Each row was made from one path, in order. Every step used is in the known rows, and no mark comes twice. Write each row's path.
Known rows:
T C S W: [ 1.199  1.108 -2.059 -0.198  0.171  2.562 -2.562 -1.535  1.463  1.479
  2.799 -3.550  0.169 -1.422  0.958  0.273 -0.078 -0.821 -1.114 -2.039
  0.426  0.795  1.937]
T S W: [ 0.838 -1.232 -2.467  1.244 -0.651  1.445 -0.861 -2.701  0.310  0.623
  0.327 -1.428  1.031  0.088  0.452 -1.696 -0.335 -2.145 -0.403  0.940
  1.042  1.181  0.679]
F S K: [ 1.937  2.574  2.547 -0.541  1.138  0.248 -0.336 -1.151  1.135 -1.398
  0.444 -3.333 -0.638  0.957  1.295 -0.212 -1.005 -1.160 -0.617  0.042
  1.061  1.262  2.339]
S C: [ 0.296 -1.212 -0.231  0.295  1.352  0.932 -0.806  0.387  1.205  0.059
  0.777 -0.893  0.263 -1.014  0.945 -0.649  0.016 -1.378 -0.680 -0.258
  0.466  2.152  1.255]
F C W: [-1.077  2.523  1.373  0.373  0.156 -1.185  2.956  0.987  0.753 -1.294
  2.314  1.339  1.190 -0.031  0.174 -0.025 -1.847 -2.590 -0.686  0.250
 -0.909  1.131  0.353]
F C K: [-2.026  2.600  2.592 -1.117  0.898 -0.897  1.590  0.839  1.666 -1.227
  1.154  1.228  1.274 -0.272  1.243 -1.438 -2.003 -2.025 -1.612  0.945
  0.977 -0.182  2.887]
K S T C: [ 1.466  1.954 -1.062  0.005 -0.202  1.712 -2.919  0.029 -2.103 -1.153
  1.991  0.233 -0.559 -1.011 -1.656 -3.643  0.596 -1.204 -0.839  1.278
  3.564  3.723  0.929]
T C S K: [ 0.608  1.379 -0.324  0.075  1.096  1.960 -2.343 -1.459  1.522  1.023
  3.243 -2.656 -0.600 -1.802  0.949  0.089  0.052 -1.008 -1.037 -1.611
  0.434  1.449  2.336]
S T C W F L: [ 1.754  1.797 -1.279  1.210 -1.412  2.558  1.121  0.342 -1.680 -0.623
  4.908 -2.599 -0.028 -0.994 -1.515 -1.774  0.222 -2.250 -0.628  0.354
  1.069  2.683  3.092]
T S W C: [ 1.753 -1.174 -1.635  0.996 -1.847  1.567 -0.224 -2.884 -0.197  1.054
  0.585 -2.638  0.410  0.864  0.196 -0.911 -0.552 -2.922 -0.441  0.441
  0.872  1.398  0.249]
K S W C T: [ 0.988  2.530 -0.422 -2.416 -1.381  0.211 -0.802 -1.176 -2.130 -0.430
  0.341 -3.993 -0.780  2.104 -1.146 -3.267 -0.154 -1.145 -0.398  1.554
  2.250  3.295  0.290]
W C T: [ 0.474  1.845  2.010 -0.455 -1.507  0.883  1.023 -0.657 -2.583  1.071
  1.228 -2.957 -0.675  1.230 -0.429 -1.284 -0.022 -1.269  0.174  0.210
  0.174  0.331  1.674]
T S C: [ 0.515 -2.076 -1.869  2.190  1.404  1.989 -1.081 -0.623  1.024  1.554
  1.009  0.490  1.200 -1.120  1.408 -0.697  0.277 -2.578 -0.839  0.218
  0.969  1.689 -0.008]
F S: [ 2.607  2.762  1.701 -0.366  1.033  1.384 -0.763  0.122  1.075 -0.265
 -0.207 -1.989  0.523  0.520  1.833  0.714 -0.674 -1.282 -0.829 -1.189
  1.154 -0.272  0.859]
C T S W: [-1.286  0.801 -1.539  0.884 -0.055  1.349  0.032 -2.232 -1.941  1.608
  1.406 -2.827  0.836  0.848 -0.147 -3.625  0.292 -0.816  0.497  2.053
  0.733  0.397  2.782]
S T C K: [-0.148  0.885 -0.492  0.619 -1.014  2.434 -1.034 -0.743 -1.045 -1.050
  3.476 -1.586 -0.144 -1.787 -0.623 -3.467  0.188 -0.598 -0.391  1.298
  2.440  0.968  5.579]
K S C T: [-0.543  1.802 -0.638 -1.330  1.929  0.664 -1.496  1.237 -1.199  0.249
  0.954 -1.316 -0.037  0.226  0.007 -3.387  0.740 -0.641 -0.615  1.455
  2.320  3.431  0.302]
C W: [ 0.038  1.201 -0.468  0.257 -0.766  0.332  2.209  0.123  0.130 -1.100
  1.670 -2.132  0.354 -0.519 -0.137 -0.615 -0.493 -1.297  0.415  0.527
 -0.362  0.764 -0.040]
F C K S T: [-1.592  3.819  2.162 -1.964  0.828 -0.856  0.610  1.057  0.270 -2.227
  1.646  1.550  0.763 -0.286  0.218 -3.510 -1.577 -1.746 -1.576  2.148
  2.561  1.945  3.135]
F S W C T: [ 2.621  3.332  1.224 -1.374 -1.125  1.180  0.576 -1.222 -0.569  0.452
  0.927 -6.379 -0.242  2.737  0.839 -0.082 -0.838 -1.014 -0.193 -0.501
  0.688  0.324  2.998]
T C: [ 0.544 -0.021 -0.774  1.900 -0.422  2.149 -1.717 -0.412  0.571  1.068
  1.923 -0.088  0.288 -1.185  0.085  0.053  0.150 -1.944 -1.116 -1.135
  1.023  0.660  0.643]
W C T S: [ 0.697  1.078  0.865  0.772 -1.170  1.495  0.824 -1.209 -2.618  2.032
  1.559 -2.351 -0.135  1.224 -0.011 -1.342  0.298 -2.125  0.018  0.418
  0.493  0.223  1.180]
K S W: [ 0.949  1.482 -1.282 -1.898 -0.336  0.040 -2.002 -1.081 -0.339 -1.291
 -0.650 -2.166 -0.189  0.780 -0.734 -3.095 -0.334 -1.046 -0.746  1.347
  2.561  3.500 -0.478]
C K: [-1.389  1.335  1.138 -1.682  0.313  0.701  0.586 -0.128  1.128 -1.106
  0.224 -2.235  0.479 -0.845  1.201 -2.433 -0.726 -0.578 -0.749  1.276
  1.810 -0.767  3.325]
T S: [ 0.825 -0.836 -1.039  2.002  0.521  1.760 -1.024 -1.209  0.213  1.076
  0.135  0.961  1.153 -0.885  0.865 -1.034 -0.028 -2.479 -0.609  0.307
  1.222  0.396 -0.632]
S W: [ 0.780 -0.288 -0.992 -0.732 -1.182  0.239 -0.591 -2.357  0.422 -0.947
 -0.197 -3.190  0.039  0.497 -0.250 -1.885 -0.836 -0.781 -0.084  0.629
  0.521  1.719  1.904]
S C T: [-1.263  0.070 -0.159  0.350  1.677  1.015 -0.016  0.436 -0.724  0.932
  1.879 -2.227  0.283 -0.323  0.583 -2.308  0.525 -0.359  0.010  0.878
  0.183  1.519  3.113]
C K S W F: [-0.050  2.377 -0.521 -2.752 -0.661  0.878  0.243 -0.480  0.517 -1.059
  0.190 -4.785 -0.204  0.501  0.484 -3.896 -0.534 -1.199 -0.988  1.862
  2.862  1.830  2.417]

Write each row's path:
[ 1.941  1.620 -0.471 -2.267 -1.603  0.150 -1.253 -1.235 -0.857 -0.973
 -0.321 -3.199 -0.833  1.617 -1.012 -2.200 -0.471 -1.716 -0.803  0.881
  2.366  3.665 -0.931] => K S W C
[ 1.697  1.633  2.033  1.093 -0.375  0.627  1.612  0.467  0.143  0.486
  1.086  0.399  0.451 -0.170  0.305 -0.005 -0.773 -3.546 -1.156 -1.059
 -0.520  1.733  0.525] => W F C
[ 3.006  2.082  1.596 -1.806 -0.729  1.606 -0.811 -0.957 -1.190 -0.091
  2.087 -3.426 -1.002 -0.830  0.270 -0.499 -0.165 -0.977 -0.265 -1.325
  0.479  1.446  2.379] => W C S T
[ 3.445  3.071  0.859  0.862 -0.906  3.662  0.450 -0.122 -0.210  0.625
  2.934 -4.684 -0.308 -0.321  0.857 -1.022  0.255 -2.085 -0.680 -1.021
  1.530  0.648  4.293] => W F S T C K
[ 0.212  3.164  2.140 -1.336  2.371 -0.327 -0.275  0.527  1.648 -0.019
  1.435  1.312  1.164 -1.211  1.826  0.458 -1.527 -1.537 -1.556 -1.544
 -0.503  0.579  1.116] => F C S
[ 1.357  2.177 -0.093 -1.202  0.174  0.652 -2.202 -0.018 -2.267 -2.073
  0.550  0.322 -0.540 -0.629 -1.502 -4.265  0.422 -0.751 -0.385  1.936
  3.406  3.809  0.807] => K S T
[-0.731  1.582 -1.679 -0.750 -0.690  1.959 -1.509 -0.447  1.019  0.166
  2.023 -3.097  0.133 -0.382  0.206 -2.258 -0.157 -1.453 -1.589  0.830
  3.231  1.386  2.351] => T C K S W
[ 0.675  0.942 -1.493  1.891 -1.741  2.107  0.028 -0.527 -1.732 -1.207
  4.400 -1.437 -0.275 -1.517 -1.620 -2.477  0.315 -1.057  0.352  0.926
  1.117  1.917  3.296] => S T C W
[ 1.173  0.864 -1.775  2.784 -1.896  2.784  1.417  0.081  0.019  1.391
  3.876 -2.980  0.045 -0.962 -0.396  0.458  0.369 -2.791 -0.452 -1.242
 -0.322  1.205  0.170] => T C W F
[ 0.480  1.298  2.245 -1.772 -1.713  0.846  1.244 -0.449  0.033 -0.418
  0.631 -3.561 -0.502  0.475  0.624 -0.811 -0.803 -1.899 -0.826  0.158
  1.274 -0.098  2.157] => W C K
[ 1.920  2.307  0.277 -1.655  1.481  1.795 -1.847 -0.681 -0.460 -0.771
  2.131 -2.061 -0.216 -2.412  0.817 -2.060  0.130  0.507  0.000 -0.628
  0.755  1.084  3.440] => C S T
[ 0.744 -0.645 -1.505  0.142 -1.830  1.572  0.460 -2.670  0.258  0.764
  0.836 -3.675  0.485  0.765  0.784 -1.446 -0.677 -2.712 -0.592  1.030
  1.441  0.727  1.747] => T S W C K
[ 0.235  1.098  1.422  0.667 -1.243  0.822  1.098 -2.043 -2.569  1.210
  1.926 -3.349 -0.808  1.389 -0.391 -1.924  0.050 -2.182  0.196  1.172
  0.469  1.294  2.025] => W C T S K
[ 2.725  1.843  1.808 -2.106 -0.355  1.360 -0.571 -0.649  0.096  0.892
  0.995 -3.297 -0.645 -0.568  1.250  1.104 -0.379 -1.370 -0.703 -2.205
 -0.109  0.530  0.339] => W C S
[-1.156  1.229 -0.630  1.363  0.835  1.535  0.085 -1.043 -2.380  1.868
  1.392 -0.698  0.935  0.166  0.353 -3.116  0.676 -0.963  0.217  1.449
  0.933 -0.295  1.940] => C T S
[ 0.825  1.967  1.290 -2.113  2.089  0.342 -1.369 -1.785  1.353 -0.767
  1.298 -3.441 -0.800 -1.598  1.497 -1.091 -0.444 -0.071 -0.362 -0.693
 -0.033  1.610  2.484] => C S K
[-0.894  1.879 -0.843 -0.311  0.028  2.066 -1.559  0.486  0.818  0.398
  2.048 -1.345  0.249 -0.974  0.441 -1.987  0.167 -1.496 -1.732  0.522
  3.211  0.760  1.443] => T C K S
[-0.085  0.994 -1.622  1.255 -0.572  1.996  0.811 -2.257 -2.336  2.174
  1.705 -3.703  0.547  0.951 -0.171 -3.486  0.573 -1.412  0.491  1.458
  0.285  0.670  2.760] => C T S W F
[ 3.745  2.334  2.179  0.502 -0.036  1.571  0.842 -0.927  0.561 -0.007
  0.725 -4.569 -0.878  0.710  0.890  0.019 -0.314 -2.546 -0.478 -1.116
  0.170  1.994  1.903] => W F S K
[ 2.011  2.564 -1.739  0.585 -1.313  2.229 -0.869  0.258 -2.368 -0.792
  3.243 -1.701 -0.752 -0.810 -1.889 -3.428  0.787 -1.946 -0.381  0.979
  2.634  4.169  0.512] => K S T C W F
[-1.037  2.359 -0.502 -3.271 -0.139  0.255 -0.306 -0.645  0.950 -1.715
 -0.029 -3.813  0.132  0.338  0.547 -4.152 -0.798 -0.495 -0.978  2.444
  3.321  1.500  2.379] => C K S W
[ 0.756  2.275  1.760 -2.690 -1.348  0.657  0.387  0.066 -0.275 -0.643
  0.355 -3.118 -0.686  0.736  0.445 -1.802 -0.620 -1.902 -1.162  0.788
  2.596  1.166  0.894] => W C K S
[ 1.564  1.296 -0.596  1.017 -1.543  1.304  3.180  0.153 -0.324 -0.200
  2.073 -3.597 -0.010 -0.419 -0.340 -0.378 -0.026 -2.318  0.424 -0.266
 -1.017  1.391 -0.110] => C W F
[ 0.240  2.823  1.019 -1.841  1.375 -0.584 -0.267 -0.597  1.931 -0.324
  1.587 -0.557  1.064 -0.384  1.438 -0.053 -1.919 -1.429 -1.346 -1.073
 -0.614  1.218  2.006] => F C S W
[-0.662  2.880  0.470 -2.661  0.140  0.712 -0.703  0.391 -0.764 -2.422
  0.975 -1.963 -0.172 -0.747 -0.097 -5.077 -0.265 -0.238 -0.673  2.869
  4.034  1.654  3.595] => C K S T
[ 4.149  2.571  1.604  0.699 -0.011  2.529  0.536  0.097  0.388  0.888
  0.371 -3.520 -0.027  0.366  1.330  0.675 -0.058 -2.468 -0.782 -2.060
  0.290  0.674  0.731] => W F S
[-1.584  1.092 -0.005  1.269  0.804  0.704  0.282 -2.071 -2.226  1.001
  1.819 -1.995  0.116  0.497 -0.102 -3.889  0.341 -0.978  0.513  2.536
  0.696  0.888  3.142] => C T S K
[ 1.416  2.177 -1.337 -1.565  1.303  0.867  0.761  2.364  0.331 -0.441
  1.805 -2.632  0.393  0.331  0.239 -1.124  0.156 -2.693 -1.654  0.517
  1.837  4.654 -1.933] => K S C W F L
[ 0.543  1.673  0.115  0.085 -1.455  0.276  1.817 -1.512 -0.794  0.497
  1.527 -3.603  0.246  1.539 -0.470 -2.132 -0.883 -2.044 -0.260  0.487
 -0.798  2.143  3.141] => S W F C T
[ 0.585  1.008  0.140 -1.186 -2.517  0.438  0.855 -2.339 -1.885  0.272
  1.091 -5.511 -0.725  2.088 -0.893 -2.010 -0.646 -0.966  0.384  0.873
  0.088  1.437  3.055] => S W C T
[ 1.138  0.362 -1.162 -0.010  0.721  1.343  2.576  1.863  1.154  0.281
  2.942 -3.798  0.626 -0.331  0.787  0.301 -0.275 -2.676 -0.950 -0.406
 -0.515  3.067  0.429] => S C W F L
[-0.771 -1.347 -1.599  1.064  1.565  2.084 -0.327 -0.415  1.628  1.144
  1.330 -1.088  1.337 -1.219  2.150 -1.654  0.029 -2.297 -1.016  1.071
  1.692  0.578  1.837] => T S C K
[-1.106  2.737  0.630 -2.750  0.658  0.475 -0.397  0.613  0.719 -1.394
 -0.123 -1.890  0.161 -0.403  0.838 -3.591 -0.415 -0.796 -1.207  1.952
  3.412  0.787  1.535] => C K S
[-1.843  3.649  2.272 -2.076  1.315 -1.057  0.817  1.275  1.210 -1.442
  0.784  1.563  1.085  0.077  1.044 -2.266 -1.794 -2.096 -1.937  1.427
  2.150  1.112  1.522] => F C K S
[ 2.587  2.406  0.435 -1.015 -0.027  1.141 -0.754 -1.221  1.258 -0.633
 -0.137 -4.360  0.274  1.553  1.295  0.070 -1.038 -0.845 -0.570 -0.574
  1.093  0.480  2.189] => F S W
[ 0.007 -1.509 -2.657  2.425  0.769  1.824  0.752 -0.199  0.869  1.120
  2.279 -1.065  1.205 -1.068  1.132 -0.520  0.219 -2.720 -0.309  0.545
  0.287  1.660 -0.325] => T S C W
[ 1.005  2.462 -1.696  0.108 -0.842  1.584 -1.481  0.189 -2.258 -1.533
  3.042 -0.811 -0.438 -0.873 -1.817 -3.415  0.596 -1.251 -0.416  1.488
  3.044  3.799  0.529] => K S T C W
[ 1.162  0.202 -0.635  1.661 -1.123  2.381 -1.756 -0.938 -1.673 -0.867
  3.283 -0.309 -0.376 -1.682 -1.379 -2.649  0.449 -0.988 -0.216  0.501
  1.874  1.986  3.722] => S T C
[ 1.244  1.518 -0.909  0.304  1.119  2.892 -2.593 -0.371  1.387  1.849
  2.719 -1.724  0.311 -2.261  1.378  0.698  0.287 -0.957 -1.339 -2.515
  0.565  0.263  1.080] => T C S
[ 1.843  2.164  0.183  0.096  1.383  1.454  1.048  1.235  1.927 -0.192
  2.011 -3.916  0.652  0.332  2.251  1.370 -0.482 -1.414 -0.524 -1.023
  0.273  0.910  1.148] => F S C W
[ 3.002  2.069  1.190  0.139  0.697  2.760  1.111  0.867  1.659  1.104
  1.334 -5.057  0.091  0.137  2.357  0.219 -0.067 -2.284 -0.997 -1.445
  0.701  0.800  2.596] => W F S C K
[ 0.990 -1.381 -2.658  2.864  0.267  2.403  1.381 -0.162  0.638  1.772
  2.556 -1.854  1.080 -0.959  1.120 -0.398  0.377 -3.318 -0.314 -0.024
 -0.064  2.074 -0.418] => T S C W F
[-1.063  0.847 -0.486  0.617 -0.351  2.205 -0.594 -0.049  1.305  0.583
  2.282 -1.796  0.393 -1.307  0.755 -1.177 -0.132 -1.432 -1.357 -0.059
  1.897 -0.537  2.876] => T C K
